Each row was made from one small tree. The marks that hang from a mark follow it in brackets, in alphabetical order. Every link used is in the known rows. Write each row's tree.
Known rows
B{S T{W{H}}}: [-0.580, 0.983, -0.221, 0.458, -5.497, -2.617, -1.586, 1.260, 0.714, -1.926, -1.788, 0.642, -1.321, -1.974, -3.289, 2.404, -0.772, 2.203, 1.715, -3.002, -0.152, -1.051, -4.054, -2.237, 0.155]
T{W{H{B} S}}: [1.064, 3.195, -0.546, -0.803, -5.266, -1.030, -1.978, 0.739, 1.434, -0.655, -2.886, 0.304, 0.539, -1.008, -4.048, 2.490, 0.173, 2.552, 1.794, -2.156, 0.495, -1.231, -3.179, -2.000, 0.291]
Q{N S{B{T} E} Z}: [-0.770, -0.037, -1.355, -2.059, -5.791, -2.512, 0.025, 1.618, -1.036, -3.844, 0.256, -1.193, -1.632, -1.572, -4.045, -0.632, 0.633, 2.107, 0.832, 2.123, -3.066, -0.789, -4.825, -1.056, 0.839]
B{T{W{H S{E Q{N}}}}}: [0.934, 0.304, -1.070, -0.401, -5.947, -1.611, -2.377, 2.075, -1.313, -2.024, -1.467, -0.221, -1.737, -2.883, -4.467, 1.607, -0.842, 1.567, 1.403, -1.252, 0.641, -1.555, -4.950, -0.790, 1.676]
W{H S{B E Q{N}} T}: [1.719, 0.530, -1.707, -2.083, -5.792, 0.772, -1.664, 0.940, -2.270, -1.651, -3.275, -0.608, -0.220, -2.535, -5.408, 1.509, 0.565, 2.378, 0.414, -0.676, 0.747, -1.993, -4.231, -0.482, 1.309]
Z{Q{N{L} S{B{T} E}}}: [-0.302, 1.072, -1.586, -2.676, -5.833, -3.732, -0.860, 2.577, -1.854, -3.505, 0.113, -0.360, -1.373, -1.495, -4.598, -1.032, 0.372, 2.456, 0.153, 2.471, -3.684, -1.159, -5.320, -0.347, 0.443]
W{H{B} S T}: [1.818, 4.125, -0.485, -1.783, -5.373, 0.038, -2.362, 0.272, 0.578, -0.537, -4.136, 0.557, 1.885, -0.923, -4.255, 2.433, 1.108, 2.518, 1.344, -1.385, 0.780, -1.909, -2.988, -2.617, -0.110]
H{B W{S{E Q{Z}}}}: [1.619, 0.742, -2.542, -0.878, -5.028, 1.582, 0.360, 2.191, 0.101, -0.727, -1.102, -1.428, -1.888, -1.699, -3.277, 2.140, 1.390, 1.296, 1.535, -1.058, -0.049, -0.444, -3.112, -1.261, -1.222]
L{N{Q{S{B E} Z}}}: [-0.765, -1.126, -3.411, -1.899, -4.209, -1.900, 0.717, 1.637, -0.079, -3.068, 0.818, -1.752, -0.956, 0.483, -4.004, -1.099, -0.102, 1.670, 0.322, 2.031, -4.334, 0.370, -2.784, -1.447, -2.132]
Q{N{L} S{B{T}} Z}: [-1.175, 1.595, -0.907, -2.914, -5.752, -3.521, 0.168, 1.509, -1.259, -4.337, -0.276, 0.142, -0.723, -0.607, -2.690, -1.432, -0.167, 1.949, 0.246, 2.991, -3.794, -1.212, -5.138, 0.111, 0.289]
N{L Q{S{B E}}}: [-0.433, -0.373, -3.357, -2.302, -5.015, -0.385, -0.887, 1.426, -0.762, -2.163, 0.395, -0.788, -0.407, -0.021, -4.903, -0.805, -0.315, 2.252, -0.121, 0.499, -3.872, -0.010, -3.054, -0.407, -1.650]
W{H{B} S{Q{Z}} T}: [1.745, 3.326, -0.611, -1.856, -5.622, 0.460, -0.502, 1.163, -0.468, -1.221, -3.753, -0.586, 1.097, -1.381, -2.831, 1.981, 0.934, 1.062, 1.633, -0.516, 0.230, -1.954, -3.718, -1.948, -0.387]
W{S{B Q{N Z}} T}: [0.840, 2.316, -0.664, -2.705, -5.012, -0.994, 0.512, 1.238, -2.131, -2.824, -2.907, -0.879, -0.863, -1.620, -2.155, 0.826, 0.742, 0.992, 0.244, 1.999, -0.871, -1.665, -5.536, -0.583, 0.561]
L{N{Q{S}}}: [0.260, 1.104, -2.429, -1.832, -3.673, -3.347, -0.960, 1.425, 0.551, -1.531, 0.342, 0.287, -0.649, 1.479, -2.149, -0.391, 0.014, 1.310, 0.295, 2.172, -3.195, -0.249, -2.924, -2.001, -2.845]
W{H{B} T}: [1.714, 3.196, -0.299, -1.159, -5.140, -0.734, -1.878, 0.295, 1.205, 0.047, -3.531, 0.867, 1.899, -0.975, -3.099, 2.372, 0.926, 2.041, 1.147, -1.616, 0.105, -1.930, -3.345, -2.779, -0.767]
T{W}: [0.581, 2.139, -0.313, -0.193, -3.886, -2.363, -0.723, 1.221, 1.337, -0.332, -0.776, 0.494, -0.992, -0.605, -1.692, 1.740, -0.089, 0.979, 1.215, -0.469, -0.844, -0.742, -4.918, -2.113, -0.957]
Z{Q}: [1.709, 3.481, -0.273, -1.194, -3.769, -3.201, 0.728, 2.358, -0.257, -0.526, -0.860, 0.210, -0.392, -0.235, -0.958, 1.079, 1.551, 0.485, 1.042, 1.505, -1.710, -1.086, -5.522, -2.180, -2.128]
S{B{T}}: [-0.149, 1.181, -0.497, -1.036, -4.613, -2.419, 0.033, 0.779, 0.125, -2.671, -2.082, 0.058, -0.868, -1.481, -2.782, 1.328, 0.993, 1.907, 0.443, -0.227, -0.909, -0.489, -4.189, -2.203, -0.851]
E{S{B{T} Q{N{L}}}}: [-0.282, -0.819, -1.712, -2.347, -4.803, -2.384, -0.255, 1.430, -2.399, -2.482, -1.985, 0.772, -2.599, -1.725, -3.167, 0.099, -0.212, 1.479, -0.826, 1.738, -1.175, -1.169, -4.800, 0.084, 0.479]
W{H{B{S{Q}}} T}: [1.463, 1.230, -0.837, -0.952, -5.209, 0.104, -1.488, 0.867, -0.234, -0.295, -3.850, 0.198, -0.195, -1.979, -3.031, 3.068, 0.434, 2.230, 0.992, -2.629, 0.468, -1.733, -3.171, -2.157, -0.750]
H{B{S T} W}: [0.002, 1.036, -1.217, -0.119, -5.189, -1.510, -1.183, 1.303, 1.520, -1.486, -2.043, 0.564, -2.288, -1.919, -2.663, 3.142, 1.036, 2.865, 0.982, -2.979, -0.077, -0.457, -2.614, -2.612, -1.207]
E{S{B Q{N{L} Z}}}: [0.100, -0.388, -2.029, -2.750, -4.283, -1.486, 1.653, 1.634, -2.622, -1.996, -1.143, 0.071, -1.926, -0.720, -2.101, -0.585, -0.217, 0.665, -0.572, 3.000, -2.263, -1.157, -5.268, 0.892, -0.054]
N{Q}: [1.089, 1.787, -1.529, -0.986, -3.698, -2.018, -0.168, 1.519, -0.026, -0.872, -0.546, 0.205, -0.060, 0.307, -1.060, 0.899, 0.252, 0.469, 0.142, 0.310, -2.102, -0.462, -4.180, -1.876, -2.798]
H{B W{S{E} T}}: [1.500, 2.404, -2.013, -1.098, -5.280, 1.487, -2.554, 0.992, 1.364, 0.012, -2.486, -0.163, -0.440, -1.664, -5.073, 3.048, 1.528, 2.703, 1.273, -2.250, 0.839, -1.016, -2.427, -2.746, -0.401]
S{B{T} E Q{N Z}}: [0.235, -1.228, -1.371, -1.158, -4.942, -1.905, 1.191, 2.057, -2.129, -3.428, -0.699, -1.386, -2.203, -2.685, -2.472, 0.321, 0.098, 0.899, 0.153, 1.133, -1.839, -0.799, -5.600, -0.496, 0.090]
W{H S{E Q} T}: [2.167, 1.583, -1.587, -1.225, -5.292, 1.576, -1.894, 1.373, -1.337, -0.297, -2.627, -0.428, 0.203, -1.834, -4.975, 2.016, 0.668, 1.373, 1.520, -1.277, 1.083, -1.728, -3.722, -1.776, -0.162]
W{H{B}}: [1.851, 2.350, -0.720, -0.905, -4.649, -1.119, -0.879, 0.673, 0.968, -0.119, -2.503, 0.751, 1.310, -0.597, -2.689, 1.883, 0.963, 2.108, 1.139, -1.307, -0.189, -1.345, -3.259, -1.979, -1.338]

Write each row's tree
[1.103, 3.769, -0.847, -3.059, -4.756, -4.253, -0.607, 2.621, -1.454, -1.423, 0.423, 0.959, -0.403, 0.472, -1.712, -1.036, 0.488, 1.286, 0.449, 3.815, -3.672, -1.783, -5.960, -0.086, -0.817]
Z{Q{N{L} S}}
[1.034, 1.606, -1.599, -1.620, -5.595, 1.425, -1.728, 0.337, -0.613, -1.452, -3.318, -0.565, 0.996, -1.829, -6.470, 1.881, 1.039, 2.860, 1.159, -1.664, 0.604, -1.328, -3.079, -1.847, 0.513]
W{H S{B E} T}
[1.419, 3.949, -1.079, -1.501, -5.260, 0.347, -2.187, 0.636, 1.741, -0.212, -3.258, 0.561, -0.187, -1.040, -3.416, 3.076, 1.852, 2.403, 1.190, -1.613, 0.936, -1.263, -2.705, -2.760, -0.694]
H{B W{S T}}
[0.810, 1.101, -1.503, -1.990, -4.714, -1.946, -0.090, 1.987, -0.935, -1.536, 1.342, -0.572, -0.976, -0.170, -2.836, -0.672, 0.515, 1.182, 1.128, 2.917, -3.077, -1.092, -5.246, -0.793, -0.158]
Q{N S{E} Z}
[0.167, 0.552, -2.510, -1.532, -4.745, -0.954, 0.183, 2.207, -0.336, -1.732, 1.512, -1.464, -0.661, 0.390, -2.845, -0.577, 0.270, 0.541, 1.156, 1.608, -4.006, -0.177, -3.963, -1.712, -2.026]
N{Q{S{E} Z}}
[1.269, 2.950, -0.885, -0.835, -5.027, -0.404, -1.635, 0.604, 2.388, 0.385, -2.640, 0.854, -0.127, -1.108, -2.186, 2.957, 1.586, 1.939, 1.000, -1.854, 0.233, -1.336, -2.992, -2.919, -1.410]
H{B W{T}}
[0.202, 2.202, -0.776, -1.022, -5.530, -0.817, -1.003, 0.458, 0.644, -1.724, -2.819, -0.137, -0.127, -1.298, -4.668, 1.899, 0.444, 2.623, 1.581, -1.822, 0.452, -0.958, -3.523, -1.293, 0.600]
T{W{H S{B}}}
[1.744, 3.664, -0.644, -2.153, -3.783, -4.194, 0.096, 2.646, -1.737, -1.139, -0.401, 1.287, 0.089, -0.019, -0.723, -0.269, -0.006, 0.758, -0.148, 2.841, -2.836, -1.760, -6.536, 0.001, -1.407]
Z{Q{N{L}}}
[1.679, 1.429, -0.629, -1.464, -3.879, -2.445, 1.407, 2.140, -1.728, -1.402, -0.377, -0.039, -1.252, -0.687, 0.438, 0.297, 0.257, -0.305, 0.430, 2.573, -1.804, -1.403, -6.232, -0.224, -1.223]
S{Q{N Z}}
[-0.578, -1.076, -0.872, -0.921, -6.145, -2.706, -1.023, 1.026, -0.677, -1.999, -2.587, 0.296, -2.894, -2.733, -3.873, 1.523, -0.046, 1.638, 0.656, -0.617, 0.428, -1.513, -4.538, -0.955, 2.025]
E{S{B{T{W{H}}} Q{N}}}
[-0.844, -0.211, -3.256, -2.393, -5.138, -0.492, 0.529, 1.838, -0.975, -2.931, 0.977, -1.463, -0.237, 0.108, -4.035, -1.454, -0.497, 1.477, 0.256, 1.444, -4.856, -0.018, -3.590, -0.186, -1.714]
N{L Q{S{B E} Z}}
[-0.420, -0.838, -1.095, -1.923, -4.957, -2.656, 1.405, 1.650, -2.082, -3.011, -1.648, -0.526, -3.052, -1.861, -2.113, 0.311, 0.759, 0.602, 0.049, 2.383, -1.350, -0.991, -5.285, -0.834, 0.627]
E{S{B{T} Q{N Z}}}
[-0.371, 1.784, -1.347, -3.242, -5.069, -2.620, 0.590, 1.310, -1.248, -2.998, -0.026, 0.097, -0.236, 0.188, -2.396, -1.495, -0.027, 1.874, 0.159, 3.351, -3.904, -1.234, -5.043, 0.699, -0.203]
Q{N{L} S{B} Z}
[1.190, 0.778, -1.518, -0.568, -5.110, 0.757, -2.213, 0.734, 0.195, -0.229, -2.865, -0.024, 0.587, -1.982, -5.275, 2.859, 0.140, 3.178, 1.068, -3.206, -0.103, -1.392, -2.756, -2.614, -0.228]
W{H{B{S{E}}} T}
[-0.861, -0.514, -1.043, 0.172, -4.961, -1.851, -0.979, 1.097, 0.895, -2.376, -1.015, -0.829, -1.917, -2.618, -4.602, 1.783, -0.205, 2.191, 0.990, -1.856, -0.925, -0.118, -4.292, -2.353, 0.307]
S{B{T{W}} E}
[-0.615, -1.318, -1.128, 0.256, -6.097, -0.913, 0.563, 1.766, -0.102, -2.907, -1.299, -1.645, -1.658, -3.271, -3.950, 1.346, -0.467, 1.078, 1.832, -2.007, -0.741, -0.774, -4.475, -1.345, 0.400]
S{B{T{W{H}}} E Q{Z}}
[-0.024, -1.179, -1.510, -0.634, -4.828, -0.742, 1.538, 1.961, -1.223, -3.076, -0.958, -1.806, -1.979, -2.541, -2.996, 0.799, 0.579, 0.776, 0.829, 0.131, -1.520, -0.212, -4.655, -1.472, -0.871]
S{B{T} E Q{Z}}
[0.872, 1.099, -0.858, -1.508, -5.689, -1.535, -0.919, 0.993, -1.007, -1.927, -2.704, -0.171, -1.335, -2.046, -3.516, 1.584, -0.027, 2.062, 0.842, -0.756, 0.608, -1.564, -4.666, 0.125, 1.373]
T{W{H S{B Q{N}}}}
[0.874, 0.554, -1.158, -0.921, -3.971, -0.827, 1.340, 1.930, -0.723, -1.380, -1.666, -0.884, -1.731, -1.243, -0.988, 1.859, 0.353, 1.183, 0.801, -0.356, -1.570, -0.547, -4.178, -1.470, -1.687]
H{B{S{Q{Z}}}}
[0.347, -0.689, -2.425, -0.749, -5.826, 0.907, -0.541, 1.700, -0.421, -2.323, -1.857, -1.168, -3.149, -2.939, -4.998, 2.242, 1.601, 2.231, 1.021, -1.938, 0.976, -0.228, -2.921, -1.430, -0.316]
H{W{S{B{T} E Q}}}
[-1.733, 1.313, -0.219, -1.067, -6.989, -2.715, -0.252, 0.966, 1.376, -3.531, -1.161, -0.770, -0.795, -1.511, -3.841, 0.466, 0.408, 1.976, 2.467, -0.474, -1.877, -1.003, -3.950, -1.944, 0.872]
Q{S{B{T{W{H}}}} Z}
[0.507, -0.185, -1.594, 0.448, -4.996, -0.262, -1.905, 1.166, 1.123, -0.297, -1.579, -0.306, -0.808, -2.076, -5.081, 2.887, -0.724, 3.214, 1.571, -3.985, -0.374, -0.713, -2.960, -2.013, 0.110]
T{W{H{B{S{E}}}}}
[-0.719, -0.626, -1.584, -2.437, -4.937, -2.438, 1.191, 1.807, -2.699, -3.285, -1.407, 0.134, -2.354, -1.534, -2.348, -0.577, -0.392, 0.741, -0.450, 2.699, -2.154, -1.132, -5.335, 0.302, 0.388]
E{S{B{T} Q{N{L} Z}}}
[1.733, 1.266, -1.229, -2.289, -5.358, -0.871, -0.192, 1.039, -2.142, -1.950, -3.018, -0.010, -0.548, -1.564, -3.388, 1.108, 0.899, 2.107, 0.376, 0.291, 0.553, -1.671, -4.368, 0.318, 0.441]
W{H S{B Q{N}}}
[1.325, 0.342, -2.273, -1.768, -5.736, 1.062, -1.454, 1.308, -1.092, -1.253, -2.348, -0.608, -2.286, -2.701, -4.589, 2.167, 1.314, 2.240, 0.253, -0.855, 0.873, -1.350, -3.948, -0.644, 0.711]
H{W{S{B E Q{N}} T}}
[0.241, 0.545, -0.977, -0.611, -5.139, -2.155, -0.636, 2.631, -1.554, -3.001, -0.246, -1.193, -2.731, -2.504, -2.811, 0.899, -0.965, 0.510, 1.254, 0.777, -1.058, -1.008, -6.012, -0.859, 1.237]
B{T{W{S{E Q{N Z}}}}}
[0.759, -1.049, -1.965, -0.916, -4.201, 0.210, 2.083, 1.837, -1.221, -1.835, -0.687, -1.852, -1.559, -1.753, -2.726, 0.764, 0.707, 0.686, 0.743, 0.385, -1.611, -0.251, -4.617, -0.896, -1.330]
S{B E Q{Z}}
[0.480, 1.206, -2.075, -1.045, -2.865, -3.335, 1.098, 1.886, 0.017, -2.051, 0.128, -0.042, 0.067, 1.131, -0.342, -0.219, -0.652, 0.031, 0.084, 2.068, -3.400, -0.191, -3.985, -1.659, -3.487]
L{N{Q{Z}}}
[-1.471, -0.415, -1.206, -0.681, -5.970, -1.916, -1.629, 1.050, 1.199, -2.714, -0.277, -1.165, -2.416, -2.097, -5.612, 0.967, 0.333, 2.711, 1.498, -0.873, -1.710, -0.127, -3.755, -2.479, 0.946]
Q{S{B{T{W}} E}}
[1.789, 2.559, -1.319, -1.294, -5.187, 1.063, -2.326, 0.901, -0.560, -0.436, -2.459, 0.048, 1.271, -1.191, -5.522, 1.865, 0.697, 2.052, 1.572, -1.260, 0.684, -1.623, -3.546, -2.216, -0.016]
W{H S{E} T}
[-2.678, 0.954, -1.576, -1.681, -6.149, -3.269, -0.225, 1.717, 0.454, -4.411, 0.134, -0.883, -1.157, -0.554, -2.784, -0.892, -1.309, 1.246, 0.732, 0.603, -4.609, -0.240, -4.168, -1.016, -0.638]
N{L Q{S{B{T{W}}} Z}}
[-1.014, 0.105, -1.817, -2.519, -5.738, -2.416, -0.230, 1.812, -1.656, -4.108, 0.526, -0.538, -0.984, -1.207, -4.330, -1.485, -0.454, 2.231, 0.311, 2.383, -3.911, -0.906, -4.903, 0.084, 0.588]
Q{N{L} S{B{T} E} Z}
[0.240, 0.073, -2.345, -2.777, -4.953, -1.315, -1.162, 1.230, -1.374, -2.030, 0.237, 0.083, -0.737, -0.602, -4.904, -0.900, -0.147, 2.908, -0.179, 1.778, -3.026, -0.942, -4.322, 0.478, 0.236]
Q{N{L} S{B E}}
[-1.545, -0.926, -2.149, -0.586, -7.026, -1.732, -2.132, 1.209, 0.989, -3.003, -0.437, -1.273, -1.156, -1.854, -5.838, 0.638, -0.316, 2.481, 1.502, -2.198, -2.165, -0.391, -2.801, -2.033, 0.395]
N{Q{S{B{T{W{H}}} E}}}
[1.003, 2.680, -0.857, -2.002, -3.664, -2.861, 0.722, 1.904, -1.478, -1.746, -0.013, 1.087, 0.476, 0.261, -0.373, -0.726, -0.871, 0.535, -0.049, 2.766, -3.046, -1.484, -6.078, 0.480, -1.311]
Q{N{L} Z}
[-0.213, 0.312, -2.228, -2.852, -5.102, -1.427, 0.305, 1.622, -1.628, -2.803, 0.834, -0.575, -0.527, -0.433, -4.037, -1.534, -0.290, 2.138, 0.207, 2.708, -4.028, -0.928, -4.855, 0.678, 0.112]
Q{N{L} S{B E} Z}
[0.391, -0.572, -1.529, -2.235, -4.295, -1.576, 1.922, 1.451, -2.017, -1.704, -1.442, -0.541, -2.631, -1.061, -1.838, 0.275, 0.897, 0.552, -0.040, 2.685, -1.464, -1.048, -5.291, -0.294, 0.156]
E{S{B Q{N Z}}}
[1.560, 0.087, -1.388, -1.792, -3.764, -1.918, -0.111, 1.619, -1.783, 0.062, -1.145, 0.776, -2.566, -0.654, -1.708, 0.917, 0.725, 0.449, -0.028, 2.272, -0.385, -1.389, -5.168, -0.878, -0.224]
E{S{Q{N}}}
[-1.912, -0.181, -1.132, -0.771, -6.047, -1.991, -0.210, 1.531, 0.965, -3.478, 0.291, -1.808, -2.208, -1.912, -4.724, 0.359, 0.180, 1.938, 1.929, 0.060, -2.710, -0.130, -4.318, -2.253, 0.799]
Q{S{B{T{W}} E} Z}
